Known rows, with every way that one mark hangs from another
(M (C D T) J (L B)): [ 0.95  0.28 -0.79 -0.58  0.73  2.06 -0.40 -3.72 -0.35  0.41 -1.70 -0.79
  2.78 -2.58 -0.80 -4.94 -1.23 -4.55  1.09  6.47 -2.71  1.90  0.17  2.85
 -1.83]
(M J): [-1.30  0.00  0.50 -1.21 -0.75  2.30  0.63 -1.41 -0.99  1.16  0.26 -0.60
  2.67 -0.29 -0.71 -3.46 -0.86 -3.05  0.72  2.94 -1.38  2.24 -1.26  0.49
 -2.18]
(D (C (M (L B F)) T)): [ 1.67  0.51  1.12 -0.73 -0.11  1.63  1.58 -2.89 -0.61 -0.91 -2.35  0.50
  3.27 -1.35  0.17 -3.30 -0.84 -2.86  1.48  3.55 -0.22  1.99 -0.84  1.91
 -1.75]
(D (C (M (L B)))): [ 0.14  0.46  1.20 -1.13 -1.73  2.42  1.30 -1.33 -0.58  0.54 -1.83  0.40
  2.50 -1.79  0.49 -3.70 -0.98 -1.76  1.70  3.19 -0.26  1.09 -1.03  1.18
 -1.90]
(F L): [ 0.16  0.09  0.70 -1.03 -1.56  2.72  1.44 -0.70 -1.04  1.35  0.16  0.55
  1.15 -0.04 -0.18 -3.24 -1.12 -2.76  2.14  2.04 -0.21  1.81 -1.40  0.30
 -2.40]
(D (C (M J L) T)): [-0.34 -0.37  0.68 -1.47 -1.66  2.01 -0.24 -2.47 -0.83 -0.51 -0.91 -1.69
  3.82 -2.00 -0.24 -3.66 -1.14 -3.39  1.51  3.65 -0.28  4.12 -1.86  1.69
 -3.12]
(T (C D (M J (L B)))): [-0.61  0.44  0.00 -1.67 -1.12  2.76 -0.42 -1.66 -0.34  0.69 -2.53  0.83
  2.70 -2.38  0.99 -6.09 -1.37 -4.39  1.62  5.33 -1.48  1.59 -0.78  2.17
 -1.48]
(Y J): [-1.29  0.11  1.06 -1.08 -1.04  2.75  0.64 -0.72 -1.15  1.28  0.39  0.17
  1.59  0.09  0.62 -2.86 -1.13 -2.91  1.60  2.33 -2.16  1.45 -1.42  0.25
 -2.07]
(D (C T)): [ 0.55 -0.26  0.78 -0.90 -1.24  1.50  1.49 -2.51 -1.42  0.04 -0.43 -0.58
  3.54  0.05  0.29 -1.08 -0.73 -2.08  1.14  2.86 -0.94  2.75 -1.27  1.29
 -2.69]
(F (L B)): [ 0.49  0.39  0.73 -0.57 -0.90  2.82  1.52 -1.24 -1.08  1.50 -0.49  1.78
  0.24 -0.30  0.13 -3.39 -1.11 -2.63  2.01  2.76  0.08  0.32 -0.90  0.57
 -1.85]
(T (C M)): [-0.69 -0.11  1.43 -1.99 -1.35  2.60  1.09 -0.63 -1.42  0.43 -1.21  0.39
  3.00 -0.96  0.95 -3.05 -0.67 -2.76  1.56  1.97 -1.24  1.74 -1.22  0.51
 -1.64]
(T (C D M)): [-0.07  0.37  0.26 -2.16 -1.04  2.29  0.70 -0.89 -1.23  0.25 -1.66  0.50
  3.35 -1.41  1.03 -3.53 -0.99 -3.71  1.52  3.48 -2.14  2.20 -0.92  1.01
 -1.56]
(C D (M (J Y)) T): [-0.57  0.80 -0.76 -1.91  0.70  0.88 -0.71 -3.30 -0.24 -1.07 -0.78 -1.48
  4.05 -1.59  0.20 -4.13 -1.43 -5.33  1.34  3.78 -1.49  4.37 -1.35  0.62
 -2.98]
(Z (J Y)): [-0.88  0.79  0.85 -1.14  0.52  1.70  1.06 -1.04  1.11  0.51 -0.66 -0.83
  2.72  0.08  1.48 -3.64  0.05 -2.70  1.52  1.56 -2.02  2.32 -1.02 -0.42
 -2.13]
(T C): [-0.56 -0.05  1.14 -1.33 -1.65  2.52  1.65 -0.79 -1.08  1.22 -0.86  0.72
  2.91  0.31  1.00 -2.91 -0.52 -2.25  1.41  2.38 -1.81  1.26 -0.96  1.06
 -1.57]
(C M T): [ 0.01  0.07  0.75 -1.60  0.07  2.23  0.46 -2.27 -1.85 -0.69 -0.33 -0.29
  2.93 -1.28 -0.33 -2.26 -0.92 -3.36  1.07  1.85 -0.80  2.82 -1.19 -0.09
 -2.27]
(M C L): [ 0.19 -0.10  0.74 -0.89 -1.01  2.52  1.43 -1.03 -0.23  1.47 -0.75 -1.05
  2.59 -1.34 -1.07 -4.16 -0.36 -2.39  1.71  3.35 -2.59  1.27 -0.40  1.47
 -1.82]
(D C): [-0.02  0.11  1.03 -1.09 -1.97  1.68  2.04 -1.13 -1.22  0.93 -0.39 -0.42
  3.25  0.07  0.31 -1.64 -0.71 -1.26  1.09  2.54 -1.25  1.92 -1.16  0.99
 -2.33]
(C D): [-0.01  0.75 -0.43 -1.33 -0.51  2.13  1.16 -1.40 -1.01  0.80 -0.47  0.28
  2.84 -0.43 -0.13 -3.21 -1.01 -2.99  1.06  3.60 -2.13  2.11 -0.34  0.77
 -1.84]
(M C (J Y) (L B F)): [ 0.38  0.66  0.64 -0.53  1.02  1.00  1.47 -2.67  1.59  0.90 -1.80 -1.04
  3.32 -0.76 -0.79 -6.06 -0.55 -3.63  1.53  4.82 -2.33  0.87 -0.13  2.33
 -1.53]
(B L): [-0.03 -0.29  1.13 -1.26 -0.84  2.06  2.06 -0.71 -2.13  0.96  0.17  0.80
  1.94 -0.09 -0.70 -3.94 -1.40 -1.52  2.05  2.75 -1.55  2.27 -0.93  0.10
 -2.17]
(J Y): [-0.89  0.84  0.61 -1.04 -0.28  1.51  1.59 -1.56  0.17  0.88 -0.25 -0.37
  3.04  0.63  0.39 -3.28 -0.69 -2.35  1.74  1.71 -1.24  2.00 -0.92  0.09
 -2.31]
(C (M (J Y) (L F)) T): [-0.41  0.44  0.44 -1.29  0.78  1.20  0.16 -3.06  0.77 -1.15 -1.22 -1.47
  4.17 -1.03 -0.53 -5.39 -0.93 -4.81  1.86  2.90 -0.65  4.21 -1.49  0.98
 -2.49]

Rows
[-1.27  0.61 -0.05 -2.29 -0.78  1.26 -0.24 -1.73  0.10  0.09 -1.58 -0.87
  4.10 -1.23  1.47 -4.89 -1.09 -4.71  1.85  3.89 -1.95  3.38 -1.43  1.35
 -2.32]
(T (C D (M (J Y))))
[ 1.67  0.58 -0.57 -0.46  0.74  2.20  0.58 -3.33 -0.35  0.29 -1.87 -0.09
  2.43 -2.12 -0.42 -4.27 -1.12 -3.81  1.45  5.82 -2.70  1.26  0.41  2.45
 -1.52]
(M (C D T) (L B))
[-0.55  0.10  0.77 -1.76 -0.64  0.57  0.18 -3.00 -0.19 -0.94 -0.70 -2.19
  4.54 -1.10  0.62 -2.59 -0.95 -3.51  1.56  2.96 -0.57  4.32 -2.09  1.01
 -3.52]
(D (C (M (J Y)) T))
[ 1.56  1.13 -0.30 -1.08  1.33  2.04  0.66 -3.25 -0.47 -1.30 -2.50  1.03
  2.84 -1.65 -0.31 -4.79 -1.33 -4.49  1.30  4.42 -1.24  2.13 -0.21  1.56
 -1.19]
(C D (M (L B F)) T)
[-1.17  0.41  0.28 -1.35 -0.17  1.91 -0.55 -2.80  0.31 -0.53 -0.72 -1.60
  3.57 -1.52 -0.17 -5.25 -1.05 -4.64  1.98  2.81 -0.33  4.38 -1.60  0.73
 -3.06]
(C (M (J Y) L) T)
[ 0.01  0.02  0.65 -1.36  0.24  2.19  0.08 -2.62 -0.57 -1.04 -0.97 -0.95
  3.64 -1.50 -1.21 -4.91 -0.98 -4.70  1.22  3.10 -0.87  3.72 -1.41  1.16
 -2.16]
(C (M J (L F)) T)
[-0.56  0.50  0.50 -0.66  0.05  1.60  0.76 -2.44  1.29  1.44 -1.38 -1.23
  2.72 -1.31 -0.39 -5.88 -0.69 -3.27  1.78  4.69 -2.14  0.99 -0.20  2.06
 -2.04]
(M C (J Y) (L B))
[ 0.21  1.09 -0.40 -1.35 -0.30  2.74  0.36 -1.62 -0.55  0.46 -1.97  1.10
  1.97 -2.21 -0.08 -5.17 -1.41 -3.54  1.61  4.26 -1.16  1.36 -0.29  0.88
 -1.44]
(C D (M (L B)))
[ 1.28  0.19  1.18 -1.23 -0.78  1.61  1.41 -2.30 -0.67 -1.11 -1.71 -0.72
  4.12 -1.10 -0.24 -3.11 -0.89 -2.86  1.58  2.81 -0.73  3.33 -1.39  1.56
 -2.27]
(D (C (M (L F)) T))
[-0.14  0.44  0.13 -1.95 -1.83  2.82  0.27 -0.84 -0.32  0.54 -2.17  0.52
  3.03 -1.74  1.05 -5.09 -1.04 -3.65  2.11  3.77 -1.79  2.44 -0.93  1.51
 -1.68]
(T (C D (M L)))
[-0.26  0.62 -0.51 -1.60  0.35  0.71  0.40 -2.40  0.81  0.77 -0.73 -2.29
  4.04 -1.14 -0.31 -4.53 -0.83 -4.21  1.33  5.04 -3.46  2.45 -0.52  1.66
 -2.49]
(M (C D) (J Y))
[-1.36  0.63 -0.17 -2.04 -1.52  1.82 -0.56 -1.39  0.92  0.36 -2.06 -0.97
  3.74 -1.54  1.37 -6.58 -1.19 -4.79  2.35  4.16 -1.54  3.63 -1.41  1.64
 -2.39]
(T (C D (M (J Y) L)))
[ 1.40  0.15 -0.31 -1.25  0.78  1.50  0.76 -2.87 -1.15 -0.09 -0.68 -1.02
  3.56 -1.54 -0.71 -2.43 -0.88 -3.77  0.96  4.46 -3.46  2.24 -0.10  1.65
 -2.06]
(M (C D T))
[ 0.04  0.61 -0.62 -1.23  0.28  2.43 -0.98 -3.35 -0.70 -0.54 -1.78  0.07
  2.47 -2.85 -0.39 -5.33 -1.61 -5.05  1.18  5.20 -0.76  2.96 -0.63  1.63
 -2.04]
(C D (M J (L B)) T)
[ 0.57 -0.07  1.15 -1.60 -1.26  1.53  1.01 -2.30 -1.61 -0.82 -0.61 -0.88
  3.78 -1.18  0.35 -1.23 -0.90 -2.50  1.20  2.34 -0.72  3.20 -1.63  0.76
 -2.78]
(D (C M T))
[ 1.40  0.09 -0.55 -1.00  0.99  1.31  0.23 -3.40  0.16 -0.22 -1.42 -1.69
  4.09 -1.51 -1.56 -4.99 -0.88 -5.10  1.02  5.92 -3.34  3.17 -0.38  2.84
 -1.92]
(M (C D T) J (L F))
[ 0.90 -0.43  0.68 -0.72  0.56  1.61  0.75 -2.97  0.02 -0.05 -0.96 -1.80
  3.80 -1.32 -1.70 -4.47 -0.56 -4.22  1.09  4.40 -2.53  2.63 -0.59  2.40
 -1.88]
(M (C T) J (L F))
[ 0.64  0.35  1.00 -0.84 -1.00  2.15  0.75 -2.62 -1.05 -0.30 -1.94  0.16
  2.68 -1.90  0.47 -3.13 -1.08 -2.40  1.69  3.42  0.04  2.07 -1.06  1.60
 -2.31]
(D (C (M (L B)) T))
[ 0.42  0.37 -0.48 -0.82 -0.02  2.23  0.20 -2.39  0.11  1.39 -1.68 -0.70
  2.55 -2.33 -0.97 -5.71 -1.13 -3.88  1.13  6.46 -3.06  0.90  0.13  2.59
 -1.64]
(M (C D) J (L B))
[ 0.46  0.54 -0.32 -1.87  0.28  2.07  0.04 -2.51 -1.62 -1.08 -0.84 -0.13
  3.35 -1.77 -0.13 -2.82 -1.27 -4.15  1.14  3.33 -1.61  3.34 -0.88  0.42
 -2.24]
(C D M T)
[-0.94  0.06 -0.15 -2.09 -2.02  2.66 -0.57 -1.13 -0.27  0.56 -1.78 -0.40
  3.31 -2.13  0.61 -5.86 -1.24 -4.45  1.73  4.56 -1.73  3.16 -1.25  1.90
 -1.93]
(T (C D (M J L)))
[-0.17 -0.34  0.92 -1.78 -1.16  1.38  0.15 -2.60 -1.46 -0.76 -0.46 -1.58
  4.07 -1.63 -0.13 -1.93 -1.08 -3.31  0.90  3.23 -0.76  3.85 -2.04  1.19
 -3.10]
(D (C (M J) T))
[-1.00  0.26  1.13 -1.73 -0.85  1.54  0.69 -1.43  0.98  0.04 -1.97 -0.79
  4.22 -0.49  0.94 -6.25 -0.71 -4.42  2.13  2.71 -1.16  2.97 -1.55  1.40
 -1.98]
(T (C (M (J Y) (L F))))
[-0.38  0.29 -0.82 -1.65 -0.34  2.46 -1.06 -2.71 -0.79 -0.71 -0.92 -0.97
  3.26 -2.51 -0.65 -5.13 -1.54 -5.18  1.39  4.48 -1.13  4.32 -1.16  1.30
 -2.59]
(C D (M J L) T)
[-0.70  0.87 -0.77 -1.67  0.10  1.54 -1.11 -3.14  0.47 -0.97 -1.19 -1.55
  3.89 -1.95  0.04 -5.57 -1.41 -5.34  1.95  4.20 -1.11  4.82 -1.18  1.20
 -2.96]
(C D (M (J Y) L) T)
[-0.74  0.01  0.68 -1.41  0.01  0.92  0.90 -2.13  0.42  0.90 -0.17 -2.39
  3.89 -0.70 -0.67 -3.97 -0.45 -3.37  1.33  3.58 -2.83  1.95 -0.94  1.22
 -2.55]
(M C (J Y))
[ 2.47  0.72 -0.42 -0.47  1.68  1.63  1.28 -3.50 -0.15 -0.37 -2.45  0.13
  3.08 -1.45 -0.90 -4.48 -0.92 -4.11  1.20  5.73 -2.95  1.12  0.61  2.87
 -1.01]
(M (C D T) (L B F))
[-0.02  0.04  0.49 -1.25 -0.56  2.88  0.15 -2.10 -1.00 -0.47 -0.85 -0.29
  2.61 -1.77 -0.46 -3.95 -0.96 -3.49  1.75  2.05 -0.57  3.12 -0.97  0.39
 -2.32]
(C (M L) T)
[ 0.33 -0.19  0.40 -0.47  0.42  2.40  0.19 -3.36 -0.51  0.63 -1.22 -0.87
  2.45 -2.10 -0.94 -4.52 -0.86 -3.87  1.17  5.21 -1.89  1.36 -0.07  2.40
 -1.90]
(M (C T) J (L B))
[ 0.83 -0.34  0.51 -0.66 -0.29  2.36  0.82 -2.42 -0.65  0.46 -0.75 -1.16
  2.76 -1.54 -1.02 -3.55 -0.59 -2.98  1.59  3.47 -2.25  2.04 -0.34  1.70
 -2.13]
(M (C T) L)
[ 1.31  0.19 -0.57 -0.87  0.06  2.06  0.40 -2.66 -0.49  0.16 -1.29 -1.17
  3.14 -1.83 -0.79 -4.04 -0.96 -3.98  1.55  5.01 -3.04  2.59 -0.11  2.08
 -2.03]
(M (C D T) L)
[ 0.92  0.19 -0.30 -1.19  0.09  1.63  0.75 -2.00  0.47  0.52 -1.41 -1.64
  3.96 -1.47 -1.55 -5.60 -0.82 -4.32  1.05  5.78 -3.73  2.27 -0.29  2.65
 -1.55]
(M (C D) J (L F))
[ 0.57 -0.06 -0.77 -1.13  0.02  2.04 -0.49 -3.16 -0.25  0.22 -0.94 -1.83
  3.43 -2.24 -1.20 -4.83 -1.05 -4.68  1.18  5.82 -3.03  3.16 -0.40  2.61
 -2.40]
(M (C D T) J L)
[-1.67  0.57  0.21 -0.73 -0.97  1.92  0.47 -1.63  0.81  1.24 -0.36 -1.13
  3.07 -0.06 -0.25 -5.65 -0.89 -3.37  1.87  2.93 -0.90  3.02 -1.17  0.94
 -2.56]
(M (J Y) L)
